Every row comes from one small tree of marks. The marks that hang from a mark follow it in brackets, in alphabetical order. Every link used is in the known rows. Which tree was each row made from?
Known rows
N(V): [-1.37 -0.39  0.32  0.07 -1.01  0.27  0.27 -2.93 -0.14  1.49  0.12 -0.31
  1.17  0.51  0.20  0.05 -0.48 -1.20  0.03 -0.09 -0.83 -1.42  0.19 -0.36]
F(N(V(C)) T): [-0.89  1.95  2.05 -0.27 -0.89  0.38  0.13 -1.46 -0.01  1.67 -1.16 -0.77
  0.64  1.16 -0.02  0.23 -1.33  0.11 -0.35 -1.10  1.15 -1.46 -0.63 -0.31]
T(E(Z) F(N(V))): [-0.11 -0.19  0.48  1.26  0.04 -1.10 -0.38 -1.74 -0.28  0.66  0.47 -0.68
  4.71  0.01 -0.91 -0.67 -0.65  0.15  0.32 -1.74  0.02  1.48 -0.10 -0.27]
F(N(V)): [-0.59  1.40  0.26  0.51 -1.07 -0.06  0.23 -3.24 -0.23  1.66  0.16 -0.69
  1.39  0.94 -0.42  0.05 -0.13 -1.36 -0.18  0.04 -0.48 -1.08  0.14 -0.18]
Z(D F V(C N)): [ 1.60 -0.50 -1.49 -0.66  0.23 -0.75 -0.16  2.12 -0.63 -0.52 -0.21 -0.22
 -0.15 -0.57 -0.44  0.58  0.41  1.77  1.32 -0.62  0.36 -0.29 -0.92  0.00]
E(Z(D(C) V)): [-0.24 -0.37 -0.60 -0.09  0.20 -0.57  0.37 -1.00  0.11 -0.88 -1.20  0.45
 -1.49 -0.34  0.48 -0.42  0.55  0.70  0.26  1.55  0.24  0.28  1.61  0.58]
F(N(V) T(E(Z))): [-0.74  1.01  1.58  0.30 -0.17 -1.44 -0.08 -1.76  0.06  1.22  0.37 -0.22
  1.45  0.77 -0.45 -0.25 -0.54  0.00  0.40 -0.60  0.22  0.16  0.35 -0.12]
Z(F(T) V(C N)): [ 1.09  0.18  0.85 -0.93  0.24 -0.46  0.17  2.93 -0.34  0.20 -0.63 -0.06
 -1.22  0.12 -0.50  0.25 -0.48  0.93 -0.18 -1.46  0.52 -0.87 -1.93  0.13]
Z(F): [-0.53 -0.37 -0.57  0.03 -0.23  2.05  0.34  0.37  0.19  0.13  0.76  0.20
 -1.40 -0.10  0.29  0.12  0.07 -1.21 -1.21  0.28 -0.72 -0.53 -0.46 -0.19]
F(T(E(Z(V(C))))): [-0.72 -1.21  1.74 -0.16  0.57 -1.95 -0.16  1.13 -0.03 -0.22 -0.71  0.74
 -0.46  0.15 -0.15 -0.35 -1.00  1.18 -0.10 -2.64  1.42  0.20  0.39  0.01]
Z(F(T) V): [ 1.41 -0.11  0.75 -0.97  0.37  0.41  0.43  2.11 -0.04 -0.11  0.30  0.79
 -1.55 -0.40  0.30 -0.02 -0.13 -0.62 -1.58  0.52 -0.11 -0.62 -0.32  0.35]
Z(F(N T(E)) V): [ 2.26  0.59  0.97 -0.18  0.42 -1.65 -0.34  2.31 -0.23 -0.56  0.51  0.68
  0.24 -0.09  0.12  0.30  0.41 -0.38 -1.24  0.15  0.11  0.58  0.08  0.43]
V(C): [-2.39 -0.52  0.71 -0.18 -0.62  1.57  0.01 -0.80  0.38  0.21 -0.68 -0.09
 -1.36  0.77  0.25  0.39 -0.97 -0.86 -0.47 -1.42  0.53 -1.29 -0.36 -0.52]
T(E): [-1.78 -1.85  0.63  0.13 -0.21 -0.15 -0.44 -0.90  0.27 -0.06  0.80  0.46
  0.65  0.39  0.74  0.54  0.22 -1.88  0.09 -0.10 -0.89 -0.41  0.59 -0.34]
Z(D F(N T(E))): [ 1.06  0.75  0.51 -0.95  0.36  0.29 -0.50  1.85  0.69 -0.87  1.16  0.41
 -0.24 -0.30  1.21  0.64  0.63 -0.31  0.43  2.18 -0.27  0.25  0.29 -0.03]
Z(D F(N)): [ 0.73  1.52 -1.41 -0.18 -0.08  1.78  0.01  0.28  0.42 -0.34  0.97 -0.17
 -1.30 -0.36  0.39  0.52  0.88 -0.60 -0.21  2.08 -0.23 -0.08  0.00 -0.03]
D(C): [-2.07 -0.50  0.92 -0.03 -0.71  1.50  0.30 -1.41  0.38 -0.03 -1.25 -0.04
 -1.86  1.13  1.05  0.27  0.24 -1.86 -0.95  1.61 -0.84 -0.87  0.52  0.08]
F(N(V(C)) T(E)): [-0.69  0.63  2.31  0.01 -0.66 -1.34 -0.49 -1.12 -0.01  0.97 -0.94 -0.49
  1.93  1.19  0.28  0.48 -1.04  0.37  0.08 -1.32  0.91 -0.53 -0.26 -0.37]
Z(D(C) F V): [ 2.16 -0.57 -1.06 -0.39  0.23  0.06  0.31  0.84 -0.27 -1.39 -1.30  0.56
 -1.07 -0.73  1.03  0.09  1.17  0.81 -0.70  2.51 -0.33  0.31  0.94  0.61]
V(C N): [-2.41 -0.33  0.51 -0.37 -0.71  0.55 -0.31 -0.19  0.12  0.86 -0.23 -0.66
 -1.03  1.16 -0.49  0.66 -0.55 -0.92  1.07 -1.64 -0.27 -1.44 -1.40 -0.54]
E(Z): [-2.74 -0.19 -0.05  0.14 -0.11  1.47  0.38 -1.35  0.45  0.65  0.77  0.10
 -1.86  0.38 -0.39 -0.39 -0.38 -1.11 -0.13 -0.57 -0.15 -0.59  0.27 -0.24]
Z(D F): [ 0.10 -0.29 -1.29 -0.60  0.11  2.05  0.03  0.66  0.49 -0.55  1.00  0.41
 -1.22 -0.81  0.89  0.36  0.55 -0.45  0.20  1.94 -0.61 -0.43  0.08 -0.19]

Write each row's tree
[-0.80 -0.61  1.14  0.47  0.13  0.22 -0.85 -0.04  0.24 -0.47  1.02 -0.18
  3.02  0.36  0.38  0.03 -0.28 -1.96 -0.35 -0.44 -0.56  0.94 -0.13 -0.23]
T(E F(N))
[ 2.01 -0.37 -1.16 -0.51  0.14 -0.73  0.08  1.39 -0.39 -0.97 -0.87 -0.15
 -0.68 -0.35  0.27  0.40  1.50  0.69  0.95  2.25 -1.01  0.12 -0.27  0.67]
Z(D(C) F V(N))
[-0.22  0.34 -0.80  1.21  0.21 -0.06 -0.29  0.21  0.02 -0.16  0.89 -0.09
 -0.79 -0.15 -0.95 -0.40  0.26  0.04 -0.65 -0.80 -0.09  1.52 -0.03 -0.15]
T(E(Z(F(N))))
[-1.98 -0.75  1.90 -0.50  0.31  0.07 -0.20  0.34  0.81  0.08  0.81  0.74
 -0.94  0.29  0.41 -0.18 -0.68 -1.00  0.37 -0.32 -0.03 -0.20  0.42 -0.26]
F(T(E(Z)))
[ 1.22 -0.49 -0.87 -0.10 -0.01 -0.84  0.11  1.37 -0.63  0.22  0.77 -0.13
 -0.46 -0.10 -0.87  0.48  0.85 -0.39 -0.05 -0.42 -1.19 -0.40 -1.13  0.24]
Z(F V(N))
[-0.08  0.76  0.67  0.48 -0.50  0.63 -0.11 -2.10 -0.19  1.09  0.26 -0.93
  3.79  0.37 -0.22 -0.38 -0.61 -1.27 -0.42 -0.21 -0.31 -0.08 -0.59 -0.24]
T(F(N(V)))
[ 2.46  1.16 -1.17  0.15  0.08 -0.22  0.21  0.49 -0.26 -1.17 -1.36  0.02
 -1.13 -0.31  0.60  0.29  1.42  0.47 -0.96  2.67 -0.02  0.85  0.82  0.77]
Z(D(C) F(N) V)
[ 0.02 -2.33  0.43  0.62  0.97 -1.54 -0.33  0.62 -0.27 -1.00  0.82  0.57
  3.01 -0.71 -0.33 -0.85 -0.39 -0.09 -0.26 -2.04  0.05  1.59  0.42  0.15]
T(E(Z(V)) F)
[ 0.21 -0.36 -0.89 -0.36 -0.10  1.97  0.20  0.35  0.50 -1.02 -1.08  0.17
 -1.77 -0.31  1.40  0.23  0.81  0.00 -0.44  3.10 -0.76 -0.01  0.38  0.09]
Z(D(C) F)
[-1.27  0.71  2.14 -0.47 -0.24 -0.07 -0.41  0.22  0.68  0.16  0.79  0.32
 -0.09  1.09  0.85  0.55 -0.13 -2.10 -0.15  0.59 -0.35 -0.54  0.42 -0.07]
F(N T(E))
[ 1.29 -0.03 -2.02 -0.35  0.67 -0.86  0.18  1.58 -0.37 -0.22  1.26  0.17
 -0.79 -1.06 -0.96 -0.07  0.78  1.34  1.62  0.09 -0.40  0.46 -0.43  0.32]
E(Z(D F V(N)))
[ 2.29  1.28 -1.79 -0.10  0.28 -0.19  0.07  0.70 -0.28 -0.60  0.77  0.20
 -0.43 -0.73  0.05  0.20  1.06  0.05 -0.32  1.27  0.10  0.38  0.56  0.37]
Z(D F(N) V)
[ 1.08 -0.28 -1.71  0.06  0.76  0.06  0.22  1.21 -0.18 -0.94 -0.41  0.27
 -1.52 -1.34 -0.54 -0.43 -0.25  2.72  0.03 -1.34  1.53  0.69  0.13 -0.06]
E(Z(D F V(C)))
[ 0.14 -0.45  0.86  0.79 -0.33 -0.88 -0.68 -1.61 -0.25  0.49  0.47 -0.65
  5.66  0.32  0.06  0.00 -0.38 -0.92  0.11 -0.71 -0.53  0.80 -0.09 -0.26]
T(E F(N(V)))
[-0.37 -0.22 -1.15 -0.48  0.34 -1.33  0.02 -0.06 -0.20  0.26  1.29  0.14
 -0.40 -0.37 -0.68  0.14  0.61  0.22  2.48 -0.12 -0.46 -0.40  0.15  0.25]
E(Z(D V(N)))
[-1.06  1.33  0.43  0.73 -1.12  0.08  0.06 -2.84 -0.38  1.45 -1.08 -1.13
  1.15  1.11 -0.59  0.13 -0.80  0.03 -0.36 -1.71  0.67 -1.00 -0.29 -0.51]
F(N(V(C)))
[-0.58  2.09  1.76 -0.49 -0.90  0.28  0.28 -1.98  0.21  1.88  0.06 -0.50
  0.67  1.05  0.26  0.14 -0.72 -1.40 -0.17  0.61 -0.07 -1.60 -0.23 -0.15]
F(N(V) T)
[ 0.52  2.13  1.14 -0.15 -0.53  0.91  0.20  0.04 -0.17  1.21 -1.15 -0.85
  0.15  0.58 -0.34  0.01 -1.16  1.27 -1.28 -0.89  1.16 -0.67 -1.28 -0.26]
Z(F(N(V(C)) T))
[-1.09 -0.57 -0.24  0.46  0.14 -0.61  0.34 -0.41 -0.26  0.29 -0.77  0.09
 -1.49  0.09 -1.01 -0.39 -0.84  1.00 -0.58 -2.94  1.38 -0.25  0.16 -0.12]
E(Z(V(C)))
[ 1.51  1.47 -1.45  0.16 -0.42  0.49  0.18 -1.42 -0.11  0.55  0.45 -0.48
  1.24 -0.35  0.11  0.25  0.54  0.60  0.33  1.56 -0.28 -0.12  0.08 -0.14]
Z(D F(N(V)))
[-2.00 -0.01 -0.34 -0.20 -0.09  1.52  0.24 -1.41  0.74 -0.52 -0.93  0.05
 -2.15  0.06  0.74 -0.33  0.20 -0.01  0.65  2.07 -0.08 -0.05  1.09  0.15]
E(Z(D(C)))
[ 0.72 -0.36 -1.42  0.61  0.42 -0.02  0.55  0.54 -0.43 -0.02  0.40  0.49
 -1.49 -0.89 -1.03 -0.73  0.05  0.48 -1.24 -1.18  0.16  0.59 -0.09  0.25]
E(Z(F V))
[ 0.13 -2.17  0.22  0.37  0.87 -2.34 -0.68  1.20 -0.52 -0.35  1.32 -0.07
  3.31 -0.39 -1.06 -0.42 -0.05 -0.07  1.35 -2.14 -0.70  1.35 -0.62  0.13]
T(E(Z(V(N))) F)
[ 1.15  1.41 -1.07  1.16  0.15 -0.30  0.36  0.62 -0.59 -0.03 -0.70 -0.35
 -1.72 -0.24 -1.77 -0.66 -0.39  1.81 -1.57 -2.69  1.68  1.00 -0.51  0.15]
E(Z(F(N) V(C)))
[-1.66 -0.87  1.02 -1.13  0.62  0.04 -0.24  0.54  1.05 -0.45  1.11  0.90
 -0.68 -0.31  1.14  0.03 -0.27 -0.16  1.70  1.11  0.07 -0.17  1.08 -0.15]
F(T(E(Z(D))))
[ 0.45 -0.53 -1.01  0.71  0.44 -0.03  0.53  0.89 -0.51 -0.14 -0.78  0.07
 -1.79 -0.61 -1.33 -0.73 -0.76  1.98 -1.37 -2.72  1.47  0.62 -0.43 -0.03]
E(Z(F V(C)))
[ 0.62 -0.50  0.17  1.05  0.75 -1.79 -0.61  0.33 -0.42 -0.65  0.92  0.08
  3.12 -0.32 -0.90 -0.64 -0.10 -0.23 -0.43 -1.94  0.38  1.97  0.46  0.25]
T(E(Z(V)) F(N))
[ 1.89 -1.15  0.87 -0.80  0.46 -2.05 -0.44  3.02 -0.47 -0.33  0.82  0.52
  0.65 -0.21  0.05  0.56  0.54 -0.28  0.49 -0.19 -1.05  0.02 -1.00  0.35]
Z(F(T(E)) V(N))
[-0.35 -0.08 -1.30 -0.08  0.13  1.86  0.45  0.21  0.58 -0.97 -0.84  0.05
 -2.65 -0.65  0.58 -0.52  0.47  1.10 -0.06  2.27 -0.08  0.75  0.55  0.21]
E(Z(D(C) F))
[-0.61  0.81  1.01  0.69 -0.61  0.78 -0.24 -1.65 -0.31  0.96 -0.92 -1.34
  3.50  0.53 -0.45 -0.12 -1.34  0.16 -0.50 -1.97  0.95 -0.09 -1.11 -0.47]
T(F(N(V(C))))
[ 0.02  0.28  0.35 -1.69  0.43  2.36  0.12  1.85  0.93 -0.46  0.91  0.68
 -1.63 -0.74  1.38  0.22 -0.06 -0.29  0.18  2.53 -0.13 -1.02 -0.06 -0.06]
Z(D F(T))
[-0.25 -0.32 -0.54 -0.25  0.09 -1.37  0.21 -0.07 -0.13 -0.35 -0.75 -0.08
 -0.85  0.18 -0.27  0.06  0.89  0.61  1.92  1.18 -0.47  0.03  0.61  0.63]
E(Z(D(C) V(N)))
[-0.61 -1.43 -0.73  0.82  0.35  0.35 -0.06  0.43  0.14 -0.37  0.85  0.40
 -0.71 -0.53 -0.37 -0.37  0.18  0.29 -0.43 -0.95 -0.39  1.12  0.06 -0.31]
T(E(Z(F)))
[ 1.55 -0.52 -1.33 -0.37  0.38  0.19  0.05  1.43 -0.27 -1.05 -0.60  0.41
 -0.80 -1.02  0.36  0.26 -0.01  1.61 -0.25 -0.35  0.92 -0.14  0.11  0.00]
Z(D F V(C))
[-1.74 -1.51 -0.08  0.00  0.14 -0.21 -0.24 -0.83  0.63 -1.24 -0.77  0.42
 -0.67  0.03  0.97 -0.10  0.60  0.35  1.31  1.65 -0.35  0.87  1.63  0.03]
T(E(Z(D(C))))
[ 1.58  1.45 -1.06  0.29 -0.65  0.51  0.29 -1.64 -0.12 -0.02 -1.60 -0.72
  0.35  0.06  0.54  0.17  0.92  0.94 -0.16  2.77 -0.32  0.28  0.35  0.29]
Z(D(C) F(N(V)))
